Each row was made from one small tree. The marks that hang from a mark follow it in brackets, in alphabetical order. Every link used is in the known rows. Write each row's tree.
Known rows
goruv(kesu): [  4  -5   6   5 -10   1 -16   0  -4  -5  -2   0   2   3   9  -9   8 -11
   0   9 -11  13   9  -1  -3 -18]
tegef(pozip(gifi(romid(bego(mamog) gika)))): [ 17  10  -1 -20  -9  17   1  30  19   7 -17 -34  -3  -5 -16 -12 -24 -35
 -14 -58  -4 -20  -5   6  -4 -31]
romid(bego(loramid mamog) gika): [ 21   6  17  -8  -3   7  -3   8  -3   1   2   2   4 -14  -6 -27   7  -8
 -19 -41  -2 -18  25   4  -6 -14]
gika(pozip(gifi tegef) romid(bego(gulun))): [ 12 -16  15   9  38   8 -24   6  21  13   5 -11  14  -4  12   5  16   6
   2  -9  34  -6   9 -11  -6 -16]
kesu(goruv(tegef(pozip(gifi))) gulun): [ 14  23 -15 -39  20   0 -30  16   9  24 -11 -33   5  11  15  -6 -33 -17
  -1  12  26  -2 -25  -5  -5 -36]
gika(romid(bego)): [  7 -13  15  10   7   3  -3   1   9   7   6   1  17  -6   0 -10   2  -3
   7 -11   8  -9  21  15  -5  -4]
tegef(pozip): [ -8  11  -5 -10  -1   0 -10   4  13   7  -5 -12 -13   5  -6   4   3  -8
   5  -4  14  -7  -9  -2   2 -15]
pozip(gifi tegef): [  1  12   4   3  12   8   7  -2  14   5 -12  -9  -3   2  15  -8   1  -7
  -7  -2  -1   0 -29  -5  -1  -5]
mamog(bego(gulun loramid romid(gika))): [ 13 -10  18  18  -1  -2 -10  10   5  -3 -10   7  28 -12  -9 -43  -3  16
 -44 -35  20  -3  50  -1   4 -26]
goruv(kesu tegef(pozip(gifi))): [  5  13   1 -13  21  12 -35   7   5  10 -22 -32  -6   0  15  -8  -6 -32
   4   0   7  17 -24 -11  -1 -48]
pozip(gifi(romid(bego(gulun))) tegef): [  5  -6   4  14  16  11  14  -1  -3   0 -14 -26  26  -1  -1  -1 -10   3
 -13 -37   6  -8 -13  -4  -9 -16]
tegef(pozip(gifi(romid(bego(gulun mamog) gika)))): [ 21   0  -3 -13   0  16  -6  26   4   4 -17 -41   8  -6 -20  -3 -22 -21
 -24 -64   9 -15   9  -6  -8 -37]
mamog(bego(gulun)): [-10 -16  -6   1   7  -8  -3  -6  -8  -9  -4  -1  23  -3  -9 -12   2   8
 -15  -9  19  -4  22  -3  -8  -8]
tegef(pozip(gifi)): [  0  10  -8 -15  11   7  -5  10  18  16 -12 -22  -7   3   2   2  -7 -19
   0  -9  13  -1 -24  -2   4 -11]
bego(loramid mamog pozip(gifi)): [ 15  15   3 -17  22  16 -54   6  12   0   3   3  -2 -19  14   1  11  -7
 -28 -15   2   2  -8 -22   4 -16]
goruv(kesu(gulun) tegef(pozip(gifi(romid(gika))))): [ 34  28   7 -21   3  12 -36  23  23  11 -34 -51   6  16   1 -21 -49 -44
 -11 -21  15  16  -9  -4   1 -65]
gika(pozip(tegef) romid(bego(gulun loramid))): [ 12 -11  25  17  35   3 -39  -1  19   8  12   6  17  -5   8  -2  29  23
  -1  -9  43 -11  26 -12  -2 -23]
goruv(kesu(gulun) tegef(pozip(gifi(romid)))): [ 22  22  -2 -20  12  12 -53  16  14  12 -31 -47  10  17   7  -7 -38 -35
  -4  -8  15  17 -24  -7  -3 -58]
gifi(romid): [  5  -1  -2   4  -9   5   0  10   6  -6  -7  -7   9   4 -10   1 -20  -1
  -3 -14  -7  -1  -6   2   4  -7]
tegef(pozip(gifi(romid(gika)))): [ 17  14  -1 -11  -6  11  13  28  32   9 -23 -33  -4   4 -14 -11 -37 -29
 -10 -36   6  -4 -15   2  10 -25]
loramid(bego(mamog pozip(gifi(romid)))): [ -2  -4   3 -26  13  23 -45  15  31   2  -4  -2  17  -6 -10  17 -12 -19
 -23 -26 -14  -4  -8 -15  -7 -21]
pozip(gifi(romid(bego)) tegef): [  2   5   6   7   6  12  21   2  11   3 -13 -20  14   1   2 -11 -13 -11
  -3 -31  -7 -14 -27   7  -6 -10]
loramid(bego(gulun mamog pozip(gifi) romid)): [ -1 -16  10 -10  22  22 -68  10  13   8   0   4  22 -16   2  19  12   6
 -43 -26  -1   6  25 -28 -10 -28]
zubu(pozip(gifi tegef)): [ 12  24   5   1  16  12 -14   3  29   5  -3 -20 -15  -3  22  -4  -3 -13
   9   6   8  10 -44  -6   3  -9]
kesu(goruv(tegef(pozip(gifi(romid)))) gulun): [ 17  22 -17 -34  12   5 -31  25  15  19 -20 -40  12  14   5  -5 -53 -18
  -5  -2  20  -3 -30  -4  -2 -44]
romid(bego(gulun mamog) gika(pozip(gifi))): [ 24 -15   4 -19  17   9 -16  23  -1   7   7 -19   3 -12  -3   6   5 -10
 -15 -37  16 -10  28 -16 -10 -15]
pozip(gifi(romid(bego(gulun mamog) gika)) tegef): [ 22   3  10   3   1  17   6  13  -1  -7 -18 -26  12  -8  -6 -13 -14 -10
 -30 -57  -6 -14   3  -9 -12 -30]

Write each row's tree
[ -2  14   4  -9   8   5 -40   0   1   2 -13 -20 -12   2   8  -6   4 -22
   9   5   8  13  -8 -11  -2 -52] -> goruv(kesu tegef(pozip))
[ 27  -9  15   0  39  18 -64   2   6   3   8  -2  28 -27  10   1  15   3
 -29 -33  23  -2  26 -19  -5 -25] -> gika(romid(bego(gulun loramid mamog pozip(gifi))))
[  3   1  22  -2  20  16  -9   4  39   0 -12 -13  25   0 -12   5 -17  -7
 -31 -36  11  -3   6 -21  -3 -33] -> loramid(bego(gulun pozip(gifi(romid(gika)) tegef)))
[ 17  15  25   0  30  21 -54  -1  30   3   5   7   6 -21  22 -15  24  -7
 -22 -24   9 -12  -3 -13  -4 -28] -> gika(romid(bego(loramid mamog pozip(gifi tegef))))
[ 20 -13  17  -1  21  -4  -7   8   1   8  15  -6  14  -8  -9  -5  12  10
  -7 -31  37 -11  42  -9   0 -13] -> romid(bego(gulun loramid) gika(pozip))
[ 13  14  -6 -24   8  -7 -25   6  -8   8   1 -11  12   8  13  -8 -26   1
  -2  21  13   0  -1  -3  -9 -25] -> kesu(goruv(tegef) gulun)
[  8   2  30  22  33   5 -42 -19  16  -3  12   8  21 -15  11  -5  29  20
 -15 -17  35  -8  26 -16  -2 -29] -> gika(romid(bego(gulun loramid pozip(tegef))))
[  6  11  15   6  14  13 -51  -9  -1 -17   5  -1  13 -15   0   4  19  16
 -30 -42  10 -16   9 -26  -7 -40] -> gifi(romid(bego(gulun loramid mamog pozip(tegef))))
[ 17  24  -1 -25  20   6 -53   6   9  18 -23 -41   2  13  17  -9 -19 -34
  -1   5  22  19 -18  -9  -6 -51] -> goruv(kesu(gulun) tegef(pozip(gifi)))
[  6  -3   7   6   1  12 -70   5  -7 -12   9   8  -2 -19   7  17  20  19
 -36 -18   1   5  32 -31  -2 -32] -> bego(gulun mamog pozip romid)
[ 31 -11   7  -4   6  16 -45  37   9   6  -3  -9  -3 -13   5   3   1   3
 -34 -29   7   6  31 -25   2 -27] -> bego(gulun mamog romid(gika(pozip(gifi))))
[ 21  18   8  -9   3  17 -17  24  20   3 -32 -42  -1   3  -1 -21 -36 -42
  -7 -27   0  16 -15  -6   6 -61] -> goruv(kesu tegef(pozip(gifi(romid(gika)))))
[ 25 -17  -2 -10  28  17 -45  24  -3   6   2 -16  23 -12  -5  11   1   5
 -18 -42  17  -9   8 -18  -4 -19] -> gika(pozip(gifi(romid(bego(gulun loramid mamog)))))
[-15  -1  23   3  10  17 -72  -5  17  -4   3  17   7  -9   4  15  32  20
 -39 -17  -2  -5  27 -32 -14 -42] -> loramid(bego(gulun mamog pozip(tegef) romid))
[-13 -20  18   5  16   8 -48  -3  13   5  10  12  26  -8  -5  18  14  20
 -26 -14  11   4  39 -20  -6 -23] -> loramid(bego(gulun pozip romid))
[ -3  22  19  -5  12   8 -42 -13   9  -7  13  13  -9 -17  12  -7  37   3
 -17 -23   4 -21   1 -17  -8 -26] -> romid(bego(loramid mamog pozip(tegef)))
[  9  -2  16  19  17   7 -55  -3   0  -3   8  10  16 -17   8   4  17  29
 -34 -16  20   9  33 -26   9 -25] -> bego(gulun loramid pozip romid)
[ 13  -5  15  -1  22   2  12   9  13  10   3 -20   3  -3   3  -2   9  -4
  -6 -28  27 -12  12 -12  -6 -16] -> romid(bego(gulun) gika(pozip(gifi tegef)))
[ 30  27  -7 -35   2   4 -13  34  23  18 -22 -43   9  14  -1 -19 -63 -28
 -12 -16  20  -4 -16  -1   1 -49] -> kesu(goruv(tegef(pozip(gifi(romid(gika))))) gulun)
[ 13  12  13  -8  11   6   5  19  36   9  -3  -9 -19   3   9  -7   1 -13
  -4  -6  12  -4 -11 -13   5 -13] -> romid(gika(pozip(gifi tegef)))
[ 30  -5  12   4  -2  11 -12  12 -12  -9  -6 -12  24 -13 -19 -15 -11   4
 -31 -60   4 -13  34  -5  -6 -28] -> gifi(romid(bego(gulun loramid mamog) gika))
[ 12   1  12   2  25  12 -30  17  44  13  -2   0  -7   2  18   1   8  -5
   5  12  19   1 -13 -10   5 -13] -> gika(pozip(gifi tegef) romid)
[ 24   2  15   3   7  17 -43  29  18   3  -7  -6 -14  -9  13  -2  12   6
 -36 -26   6   1  18 -30   0 -36] -> bego(gulun mamog romid(gika(pozip(gifi tegef))))
[ 24  13  17 -17  15  13 -21   9  13   2   7  -4   3 -25   5 -17   7 -20
 -28 -45   4 -12  15  -9  -1 -18] -> romid(bego(loramid mamog pozip(gifi)) gika)
[ 10  -5  17   8   2   1   6  11  14  -5   3 -16   6   3 -13   2  -2   6
  -4 -35  21 -17  21 -11  -4 -27] -> gifi(romid(bego(gulun) gika(pozip(tegef))))
[ 13  25  16   1   0  13   3  11  39  -8 -11 -14  -6  -4   3 -10 -20 -18
 -21 -28  -2  -2 -16 -14  10 -27] -> bego(pozip(gifi(romid(gika)) tegef))
